Each row was made from one walk, in order. Every step used is in the known rows, and no mark comes twice. Write each row's walk.
(in the rows, 128 means zero)
Known rows:
A, L: [ 98 139  75  60 133 102 152 140 148 122 130 168 135  94 123 143 138 111
 143 130  99]
C, D, Q, A, P: [ 99 110  78  61 166 131 102 121 138  96 141 149 139 102 129 143 148  82
 183 121 122]
F, T, Q: [126 115  90  59 154 130 140 123 130  92 132 153 158 133  94 134 155  89
 149 102  89]
A, L, T: [102 138  67  54 145 108 166 131 143 119 121 175 141 107 132 160 150 120
 131 119  98]
X, F, T, Q, A, L, D: [100 105 127  67 162 138 156 126 140 105 168 153 143 132 110 133 168 106
 129 113  98]
F, T, C, D: [124 112  93  69 151 122 136 111 136  95 133 180 165 151  74 122 152  80
 178 148 103]
X, F, T: [135 117  86  80 145 123 134 141 130 125 153 153 144 111 102 108 165 122
 180 140 116]
D, Q, A, L, T, F: [101 123  84  35 168 113 129 136 146  87 126 136 140 134 136 159 171 109
 133 106 135]
D, Q, A: [110 128  75  42 172 118  83 143 144  98 127 138 129 119 112 142 152  85
 167 105 124]
T, Q, A: [ 98 116 103  24 158 113  98 136 139 105 146 155 136 136 120 142 132  73
 150  94 107]
Q, A: [101 129  90  35 162 107  83 147 140 114 144 161 121 115 121 136 127  89
 178 121 120]
C, X: [132 123  57  64 146 111 107 116 145 128 148 159 130 120 113 137 150  93
 157 126 112]
A, Q: [117 135  81  64 151 105 102 140 131 108 125 165 131 106 123 130 127  84
 154 120 123]
L, D, Q, A, C, X, F: [122 112  93  74 184 119 108 112 152 121 174 151 119 142  87 129 181  88
 146 123 126]
C, X, F, T, Q, A: [140  99 101  67 164 145 107 129 126 117 173 137 134 162 110 133 168  93
 141 101 107]
C, X, F, T, Q, A, P: [138  84  93  69 161 145 103 143 119 124 184 135 126 152 126 132 170 100
 148 102 111]
D, Q, A, C, X: [131 127  78  59 183 118  89 138 136 111 146 141 118 158  87 144 158  76
 148 100 114]
F, T, Q, A, C, X: [135 111 110  64 181 139 118 131 118  95 161 151 136 185  77 145 152  72
 132  85  83]
L, D, Q, A, C, X, F, T: [132 108  99  87 195 138 118 110 142 106 172 146 127 156  74 131 191  91
 144 116 116]

Which walk is each row?
[103 131 110  59 170 109 114 131 132 113 156 180 128 135  92 133 122  75
 177 130 108]	Q, A, C, D
[121 111  80  47 170 124 114 141 146 118 142 145 129 175 114 156 185  99
 119 108 124]	D, Q, A, L, T, C, X, F
[101 117 122  45 167 114 126 121 132 105 157 173 142 153  94 139 127  61
 150 104  96]	T, Q, A, C, D
[111 112  98  41 161 116 119 147 142 133 158 168 120 172 124 152 162 105
 124 121 118]	Q, A, L, T, C, X, F
[ 96 135  80  48 165 120 112 148 148  98 124 140 127 117 119 154 150  95
 142 103 111]	D, Q, A, L
[118 134  85  49 180 109  96 151 137 106 137 148 122 141  87 135 151  79
 162 106 115]	D, Q, A, C
[ 74 129 104  48 164 111 126 128 156 107 151 172 120 104 123 152 136  98
 141 124 107]	Q, A, L, D
[ 95 121  83  48 179 117  99 108 160  95 141 154 131 107 105 141 162  84
 162 118 124]	L, D, Q, A
[ 75 117 116  36 160 117 137 119 153 100 151 164 134 126 122 157 142  81
 118  98  94]	T, Q, A, L, D
[104 118  90  18 170 118 116 124 133 103 135 165 142 146 128 159 146  86
 139  87 108]	L, T, Q, A
[115 114 125  69 179 139 139 119 118  82 152 165 153 165  77 140 139  68
 151 101  82]	F, T, Q, A, C, D
[114 113 108  46 170 137 113 134 125  84 142 149 145 148 100 142 146  80
 150  91  92]	F, T, Q, A
[102 124  82  30 172 114 115 146 149  97 118 156 134 159 110 162 166  90
 129 104 116]	D, Q, A, L, T, C
[ 86 123 109  30 152 116 128 143 142 104 141 156 134 133 127 155 132  82
 124  92  93]	T, Q, A, L
[ 92 125 100  31 157 105 133 141 142 103 142 160 132 131 144 155 148 116
 138 119 132]	Q, A, L, T, F
[127 101 107  69 166 135 114 132 135 101 151 151 151 160  84 115 176  89
 178 140 126]	X, F, T, C, D, Q, A
[ 86 136  97  43 154 111 116 155 143 113 140 162 119 113 129 150 126 100
 147 117 107]	Q, A, L
